Each row comes from the steps of one walk. Every step used is in the known rows, and no mark comes twice. Write the walk behind each row, first mark first.
(in the rows, 128 means zero)
Known rows:
ruzizus/dele/moris: [141 106  98 102 154 127  93 152  98 139 137 140 141 128 128 108 145 147
 141 152 123 140 144 172]
dele/nudub/durep/sepe: [ 96 160 115 139 124 134 137 128 127 131 122  96 136 144 142  73  93 118
  96 116 104  98 138 122]
durep/moris: [166 118 118 120 110 154 137 125 166 119 104 158 125 106  99 124 137 119
 139 120  96 136 144 105]
dele/nudub/durep/kida: [ 59 152 143 124 117 158 160 110 120 140  89 135 159 149 156 109 110 135
 102 130 134 101 141 151]
muzos/nudub/dele/moris/durep/sepe: [206 149 138 158 196 121 121 135  21  61 157  64  95 121  88  69 179 132
 148 134 125 129  93 126]
ruzizus/dele/nudub/durep/moris: [ 99 127  96 122  82 148 102 125 196 155 107 154 202 112 121  70 128 178
 109 129 121 142 142 126]
kida/durep/nudub/dele: [101 111 165 146 214 158 145 106 117  70  90 110 193 149  89 126  95 100
 136 151  97 146 128 112]
kida/durep/moris/dele/nudub/muzos: [ 49 124 164 160  92 134 129 121 252 123  94 129 160  98 131 133 102  95
 115 145 207 113 146  57]
sepe/durep/moris/dele: [145 105 108 134  95 112 123 139 178 144 101 144  82  95 127 171 135 105
 130  97 136 162 106  99]
muzos/nudub: [180 105 178 121 110 127 167 110  84 118 149 155 123 105  78 124 121 120
 123 147  81 123 151 151]
dele/nudub/muzos: [ 86 134 142 141 111 119 164 121 163 171 163 136 139 164 142 143 111 103
 107 160 153  88 142 113]
ruzizus/dele/nudub/muzos/moris: [135 128 120 118  84 107  92 130 167 197 176 159 153  94 124 127 122 171
 148 163 160  96 140 123]
dele/nudub/muzos/moris/durep/kida: [116 172 138 135  88 127 122 132 114 160 142 140  94 101 143 160 158 148
 164 144 205  77 128 104]
nudub/dele/moris/durep: [160 143 100 145 204 124 105 127 105  99 172 107 119 171 156 150 167 144
 130 125 121 146  83 130]
moris/durep/nudub/dele: [144 125 122 136 169 132 143 120  76  94 133  99 132 172 117 144 147 133
 147 111 109 166 104 134]
durep/moris/dele/nudub/muzos: [ 91 128 138 136  67 118 144 125 232 152 112 123 122 119 145 134 130 117
 116 113 200 123 135  93]
moris/dele/nudub: [ 81 136 117 132  84 113 137 111 175 133 147 124  83 138 176 161 106 138
  75  94 148 147 131 152]
sepe/durep/moris: [160 109  98 144 128 133 133 139 144 155 109 167 104 107 100 154 145 100
 137 131  98 137 115  91]
sepe/durep: [140 111 110 139 141 112 142 135 103 164 155 158  98 137 124 182 120  90
 123 141  87 126 114 121]
nudub/muzos: [139 108 162 114 116 118 160 124 142 160 154 141 152 152 121 150 106  80
 153 160 123  87 147 106]
sepe/durep/nudub: [119  97 118 125 158 115 155 156  69 152  91 142 103 146 101 158 123  89
 132 131 104 146 124 144]
moris/dele: [133 112 140 106  90 112 138 114 154 122 142 127  97 125 156 170 102 112
 119  95 121 146 136 147]
ruzizus/dele/nudub: [ 98 128  91 133  95 130 118 122 130 157 166 144 137 129 136 119 128 158
 107 146 121 143 150 159]
sepe/durep/nudub/dele: [137 102 119 144 206 121 154 129  79 131 117 116 132 172 103 156 128 103
 135 127  94 159  84 133]

Write each row's walk:
[125 164 120 117  87 103  87 126 176 126 112 102  96  84 162 102  84 165
 105  70 136 111 118 124] => muzos/moris/dele/nudub/durep/sepe
[164 101 197 105 112 120 157 108 105 128 133 156 183 116  91 107  99 129
 114 145  68 113 143 150] => muzos/nudub/durep
[121 132 101 110 135 148  96 162  31 116 115 121 112 118 137 109 192 147
 179 146 180 140 138 170] => ruzizus/dele/moris/durep/kida
[ 80 140 127 130 119 128 140 111 168 154 140 145 165 160 161 128  92 143
  75 130  96 113 132 138] => dele/nudub/durep
[122 106  89 104 153 121  87 185  42 121  99 120 122 134 121 107 177 157
 160 132 156 171 141 182] => ruzizus/dele/moris/durep/nudub
[113 109 140 110 169 109 130 186  76 134  94 112 122 167 123 133 162 102
 162 145 189 116 134 137] => dele/moris/durep/nudub/muzos
[100 138 112 136 104 150 131 116 210 141  97 156 170 130 136  99 117 151
  86 118 108 126 130 109] => dele/nudub/durep/moris
[110 130 167  97 123 159 156 115  98 125  85 139 171 140 132 112 106 111
 144 130 106 101 145 147] => nudub/durep/kida
[192 137 119 124 165 123 105 122  97 103 133 122 118 119 108 157 148 174
 160 100 102 162  93 126] => muzos/moris/durep/nudub/dele
[125 135 147 147 153 151 129 129 101  77 111 104 127 101  91 101  84  62
 149 155  96  99 166  81] => kida/durep/sepe
[168 142 170 143 191 149 144 118  15  72 129  98 117 128 102 106 197 148
 152 146 157 135  94 156] => muzos/nudub/dele/moris/durep/kida
[141 122  82 117 136 116  75 164  79 133 160 135 120 126 140 128 174 156
 151 147 142 152 131 158] => ruzizus/dele/moris/durep
[153 125 118 130 222 136 120 115 122 107 150 116 142 171 140 130 137 134
 118 136 104 135  95 145] => nudub/dele/moris
[ 66 133 136 118  87 107 130 109 197 143 133 125 143 148 186 145  84 148
  66  90 133 135 123 149] => moris/dele/nudub/durep
[148 137 134 111 131 133 134 133 105 117 112 102 149 134 117  78  88  94
 140 116  76  96 145 116] => nudub/durep/sepe
[186 114 169 133 210 130 142 106  84  91 151 119 146 139  95 100 149 143
 113 154 101 134  99 160] => muzos/nudub/dele/moris
[ 86 119 125 129  89 114 132 129 145 186 178 134 168 145 130 112 124 129
 132 172 162 103 153 128] => ruzizus/dele/nudub/muzos
[127 116 145 144 135 170 122 119 183  91  85 163 160  87  87 127 112  95
 141 155  98 129 158  66] => kida/durep/moris
[ 45 149 156 114  87 137 146 109 150 130  82 113 135 141 184 126 103 142
  94  92 173 123 131 162] => moris/dele/nudub/durep/kida
[179 122 136  95  87 102  97 115 172 132 139 151  78  72 146 183 103 156
 138  83 114 138 127 140] => muzos/moris/dele
[101 135 105 138  71 135 131 117 217 122 105 130  90 105 152 135 133 145
  89  86 159 159 131 121] => durep/moris/dele/nudub
[153 112 129 109  77 136 128 121 194 114  94 135 100  94 129 139 128 120
 134  84 132 159 137 114] => durep/moris/dele
[137 158 119 142  90  96 105 131 162 176 189 153 102 111 149 177 139 154
 136 139 165  91 118  92] => dele/nudub/muzos/moris/durep
[166 154 103 136 110 126 129 147  63  99 153  92  68 122 120 119 138  95
 160 111 108 121 140 104] => moris/durep/sepe
[175 164  91 154 210 128 104 143  61  73 159  57  91 157 133  98 167 123
 153 117 130 129  88 114] => nudub/dele/moris/durep/sepe
